Known rows, with every step that occurs
megel > bobo > feke: [  5.6  25.6 -27.3 -19.9 -19.0 -12.2   3.8  10.3  32.4  15.7 -36.0 -37.5
  30.8  -1.1   3.3  28.7  14.6]
boda > birit > megel > bobo > deka: [-37.4 -36.0 -10.3  -1.3   9.8  16.3  23.4  27.7  -4.7  -1.2 -29.4  23.0
 -17.5 -15.6  32.4 -32.3 -25.0]
birit > boda > bobo > feke: [  5.7   8.0 -23.8  -2.3  20.4  -9.4 -22.7 -14.3  31.3  31.5  56.3 -17.5
  20.8  30.8  17.3 -11.3  14.7]
boda > bobo > deka > birit: [-20.2 -63.1   5.2 -15.9 -26.9   3.5  -5.2   4.3  -1.0  21.2  36.8  28.5
  -7.7 -24.6  11.0 -18.8  -3.1]
birit > boda > bobo: [-22.8  20.1 -33.5  20.3  35.8  -2.7 -22.7  -2.4  27.1  15.0  40.0  11.6
 -11.2  21.4  23.6   0.4  23.7]
boda > bobo > deka > birit > megel: [-21.5 -59.9  -0.5 -17.4  12.0   5.4  -4.0  -5.0  -9.4  18.8  41.0  37.0
 -26.1 -12.7  32.2 -47.4 -26.9]
deka > birit > megel > bobo: [-19.1   2.5 -10.0  -6.8   8.1  -7.2  14.5  11.7  15.7  -2.7 -46.4  -2.7
 -29.7  -2.2  30.1   4.3  -4.8]
bobo > feke: [ 20.0  49.5 -24.7 -17.3   0.9 -22.5  -7.6  -1.3  35.1  18.2  -9.5 -24.2
  43.1  -5.6  10.8  18.9  10.1]
feke > bobo > deka > birit > megel: [-12.1 -25.6  15.8 -21.1  22.4  11.1  11.2 -30.4   1.8  13.5  21.0  19.7
 -50.5   7.0  23.6  -6.5 -12.9]
deka > bobo > birit > boda: [-28.0  21.8 -12.9  21.9 -24.9 -10.8 -31.8 -25.3  25.6  36.5  11.6 -28.3
 -21.6  20.0  29.2   0.9   6.2]
boda > birit: [-17.1  22.0  -9.2  18.0   0.4  -7.8   4.4  28.1  14.8  -5.2 -35.2  29.7
  21.5 -21.7  11.4  14.1   9.2]
deka > birit > bobo > feke: [  9.0  22.1  16.9 -20.9  -4.1 -23.2 -17.8 -20.3  33.9  34.1 -10.4 -43.6
  16.3  -6.3  31.8  11.0   4.1]
boda > bobo > birit > deka: [-44.8  19.1  -8.4  11.4 -27.2   5.2 -23.8  -9.6 -11.9  28.7  -4.9 -21.6
  -7.8  14.9   9.3  10.9   0.3]
feke > bobo > deka: [-14.3   9.3  -8.2 -12.8  10.0  11.8  -0.6 -18.5  15.5  18.3  12.7  13.1
 -20.6   0.8   6.8  26.1  16.8]
megel > bobo: [-20.6  35.9 -32.9   2.0  -1.7  -5.7   4.2  21.9  29.3  -0.1 -57.5  -7.3
  -1.8 -12.1  11.3  35.9  25.6]
boda > birit > bobo: [-31.4  31.9   6.6  26.7  27.6  -5.3 -12.6  10.5  15.8  13.8 -40.1  10.7
   4.3 -15.2  43.1   9.4   8.2]
feke > bobo: [ -9.0  42.4 -14.8   5.8  23.0   1.7  -3.0 -16.1  20.9   8.3 -14.0  17.0
 -13.1  11.6   8.5  51.8  32.4]
boda > birit > deka > bobo > feke: [-20.6  -1.3  21.0  -0.1 -34.4   1.9  -3.5 -44.0  -3.4  27.7  16.0 -44.4
  25.6   1.1  41.9 -35.6 -13.3]

Rows
[-10.0  32.4  -6.3   6.0  11.9 -18.4  -2.5  -0.5  43.2   4.7   8.4 -24.5
 -18.5  11.0  15.2  13.1  21.2]
deka > birit > boda
[-48.7  12.1  13.5  23.3 -16.9   7.0  -1.1 -32.6  -8.1  12.9  -1.0 -19.6
  -5.3  -7.3  50.0 -23.9   0.0]
boda > birit > deka > bobo
[-20.4  35.4  -5.5  17.3   4.6   1.4 -16.8 -18.5  27.8  27.7  -3.2 -17.6
 -37.9  47.2  -2.4  51.0  22.7]
feke > bobo > birit > boda
[-23.8  -5.4 -16.7  12.9 -29.5  -5.7 -27.6  15.1  -1.2  28.1 -14.6  26.5
   5.9  -1.8   1.2  21.8   2.2]
boda > bobo > birit
[-10.5  41.8  -4.9 -13.8 -19.6  -8.0 -15.8 -60.6  12.8  35.8  24.1 -72.4
  16.7   5.7  43.3 -18.4   2.2]
birit > deka > bobo > feke
[ 10.3  -0.1 -21.5 -12.3  -3.4 -10.8 -19.5  -2.0  13.9  27.8  23.0   7.3
  40.0   0.5   8.9   0.1   7.0]
boda > bobo > feke
[-26.1   5.2 -34.9 -13.8  25.9   8.2   9.3  10.6  12.6   8.0 -24.0  -2.9
 -26.6  -8.4  34.5 -16.2 -10.4]
birit > megel > bobo > deka
[-26.1  39.1 -16.3  -3.5  29.8  -3.1 -20.8  -9.8  25.4  30.8  -3.7 -19.6
  -8.8 -21.7  44.5   1.5  10.3]
birit > bobo > deka
[-39.9  51.9 -11.2  10.3  -1.6  -2.4 -14.7 -50.9   9.8  19.2   7.1 -45.2
 -13.9  -2.2  51.3 -10.5  12.3]
birit > deka > bobo
[-24.1  16.1 -18.3  15.0 -10.3 -11.0 -28.3 -24.6   0.6  31.0 -17.4   4.0
 -22.1   1.3  46.7 -18.2 -21.1]
deka > bobo > birit > megel
[-21.9 -27.2 -23.7  -7.6   0.0   6.7 -14.0   5.2   4.7  21.7  31.0  30.6
   4.4 -20.4  17.4 -16.5   3.5]
boda > bobo > deka
[-15.5  30.5  -9.6   8.6  22.7   3.3 -12.9 -17.6   1.1  20.9 -30.0  20.7
 -35.0  30.9  13.2  34.9  -5.7]
feke > bobo > birit > megel
[-19.7 -21.5  -3.4   9.4   9.6  -6.2 -13.4  -6.1  22.5  15.4  41.5   7.1
 -21.4  17.2  18.1  -4.4  11.8]
deka > birit > boda > bobo
[-35.5  -5.2  10.6   8.8  15.7   5.5  -9.4   5.3   8.2  22.9  -9.1   7.8
   0.5 -28.5  42.0 -15.9  -4.0]
boda > birit > bobo > deka
[  6.5  29.9 -32.1 -19.5  23.7 -10.4   4.9   1.8  23.6  12.3 -33.0 -25.8
  12.0  11.4  28.7  -0.3  -6.3]
birit > megel > bobo > feke
